Each row comes from the steps of one path. Every step used is in the known rows, and no mark comes twice. Write the path behind each row, first mark first.
In the rows, 128 means zero.
Known rows
pige, dabip, sefur, gezur, mafez: 134, 144, 132, 169, 106, 124, 119, 119, 117, 119, 134, 114, 117, 124, 96, 159, 131, 139
pige, dabip, sefur, gezur: 167, 161, 117, 145, 99, 123, 119, 114, 117, 113, 141, 122, 126, 125, 96, 172, 152, 138
mafez, dabip, pige: 152, 121, 125, 122, 149, 135, 137, 102, 136, 134, 132, 113, 127, 168, 108, 146, 134, 148
fizo, pige, dabip, sefur, gezur, mafez: 129, 151, 151, 156, 135, 119, 125, 130, 115, 119, 100, 122, 118, 139, 96, 127, 146, 135
gezur, sefur, dabip, pige: 138, 158, 89, 103, 134, 141, 121, 113, 110, 116, 158, 117, 118, 113, 97, 133, 123, 138
dabip, sefur: 155, 116, 111, 117, 101, 136, 115, 133, 122, 115, 134, 113, 125, 116, 80, 148, 167, 128
sefur, fizo: 140, 117, 107, 134, 108, 157, 126, 135, 129, 124, 125, 108, 127, 119, 101, 134, 132, 129
fizo, mafez: 132, 136, 128, 173, 137, 148, 100, 121, 144, 127, 131, 118, 133, 138, 100, 159, 150, 137
fizo, mafez, dabip, pige, gezur, sefur: 162, 130, 49, 162, 175, 139, 114, 84, 132, 119, 170, 104, 123, 128, 101, 174, 172, 161
gezur, mafez, dabip, pige: 118, 103, 135, 147, 154, 134, 138, 108, 138, 142, 126, 107, 119, 165, 108, 138, 113, 149
gezur, mafez, dabip: 115, 119, 142, 156, 131, 138, 138, 118, 141, 139, 129, 111, 118, 141, 108, 141, 113, 151
sefur, gezur, mafez: 105, 114, 146, 152, 121, 136, 123, 123, 123, 136, 118, 120, 119, 121, 102, 160, 117, 134
fizo, sefur, dabip: 113, 177, 140, 113, 84, 153, 113, 113, 116, 129, 154, 130, 134, 119, 102, 134, 145, 143
gezur, sefur, dabip: 136, 172, 91, 112, 108, 143, 121, 125, 113, 111, 161, 120, 117, 89, 96, 139, 128, 139
sefur, fizo, mafez: 139, 122, 115, 182, 123, 165, 101, 129, 142, 121, 120, 110, 131, 133, 104, 148, 141, 131
gezur, mafez: 100, 115, 134, 151, 129, 140, 121, 130, 130, 139, 128, 111, 120, 127, 100, 136, 116, 137
fizo, pige, dabip: 137, 185, 139, 143, 163, 127, 132, 126, 131, 130, 119, 122, 130, 160, 111, 118, 137, 143
gezur, sefur, fizo, pige: 151, 124, 103, 123, 136, 159, 127, 147, 116, 105, 123, 109, 118, 106, 101, 97, 133, 130
pige, dabip, sefur, fizo: 167, 146, 91, 145, 95, 142, 120, 131, 121, 107, 140, 104, 126, 124, 97, 138, 143, 135
fizo, mafez, dabip, sefur, gezur: 176, 127, 138, 169, 107, 138, 104, 111, 139, 109, 120, 124, 126, 135, 93, 186, 173, 145

Which path is each row?
123, 158, 115, 102, 135, 132, 120, 108, 122, 130, 127, 124, 127, 143, 100, 140, 134, 131	sefur, dabip, pige
154, 123, 90, 178, 121, 172, 102, 132, 132, 106, 150, 102, 123, 107, 99, 136, 131, 139	gezur, sefur, fizo, mafez
120, 118, 150, 162, 121, 134, 138, 110, 133, 136, 116, 120, 118, 136, 113, 164, 115, 150	sefur, gezur, mafez, dabip
144, 125, 65, 116, 161, 123, 141, 85, 128, 138, 142, 110, 129, 146, 108, 168, 175, 154	mafez, dabip, pige, gezur
123, 143, 86, 107, 167, 124, 130, 120, 120, 130, 111, 122, 131, 124, 100, 140, 191, 133	fizo, pige, gezur
150, 110, 27, 166, 157, 158, 102, 104, 121, 111, 159, 97, 125, 106, 100, 159, 166, 140	dabip, pige, gezur, sefur, fizo, mafez
161, 117, 122, 120, 90, 132, 113, 127, 114, 110, 125, 122, 124, 111, 84, 168, 164, 125	dabip, sefur, gezur
142, 89, 118, 154, 94, 149, 128, 136, 130, 115, 115, 101, 114, 121, 93, 126, 129, 141	gezur, mafez, dabip, sefur, fizo
177, 121, 132, 125, 93, 129, 128, 114, 124, 113, 124, 123, 122, 127, 93, 171, 164, 144	mafez, dabip, sefur, gezur
124, 105, 148, 147, 150, 131, 137, 100, 130, 139, 115, 115, 118, 159, 111, 161, 111, 149	sefur, gezur, mafez, dabip, pige
110, 167, 75, 101, 118, 140, 115, 84, 105, 135, 161, 125, 137, 125, 100, 154, 178, 142	fizo, sefur, dabip, pige, gezur
130, 107, 77, 142, 119, 125, 129, 109, 121, 125, 136, 108, 116, 106, 88, 160, 180, 149	pige, gezur, mafez, dabip, sefur
158, 109, 120, 110, 113, 148, 119, 152, 120, 104, 88, 113, 125, 127, 85, 103, 164, 119	dabip, sefur, fizo, pige
114, 160, 55, 98, 146, 121, 123, 92, 112, 130, 135, 122, 131, 122, 100, 163, 170, 136	sefur, dabip, pige, gezur
159, 105, 105, 171, 99, 159, 90, 137, 136, 103, 117, 108, 129, 116, 85, 149, 164, 125	dabip, sefur, fizo, mafez
82, 143, 71, 122, 154, 125, 121, 98, 114, 138, 126, 117, 123, 117, 101, 152, 148, 140	sefur, dabip, pige, gezur, mafez
127, 175, 36, 112, 122, 133, 121, 108, 104, 113, 172, 118, 119, 67, 98, 160, 162, 144	pige, gezur, sefur, dabip
162, 129, 38, 183, 137, 160, 115, 106, 132, 109, 163, 102, 121, 98, 107, 163, 168, 162	pige, gezur, sefur, fizo, mafez, dabip
126, 115, 98, 129, 149, 118, 134, 120, 123, 122, 101, 114, 117, 124, 92, 130, 193, 146	fizo, pige, gezur, mafez, dabip, sefur
147, 124, 33, 178, 133, 161, 101, 118, 122, 108, 160, 101, 124, 81, 100, 163, 169, 141	pige, gezur, sefur, fizo, mafez
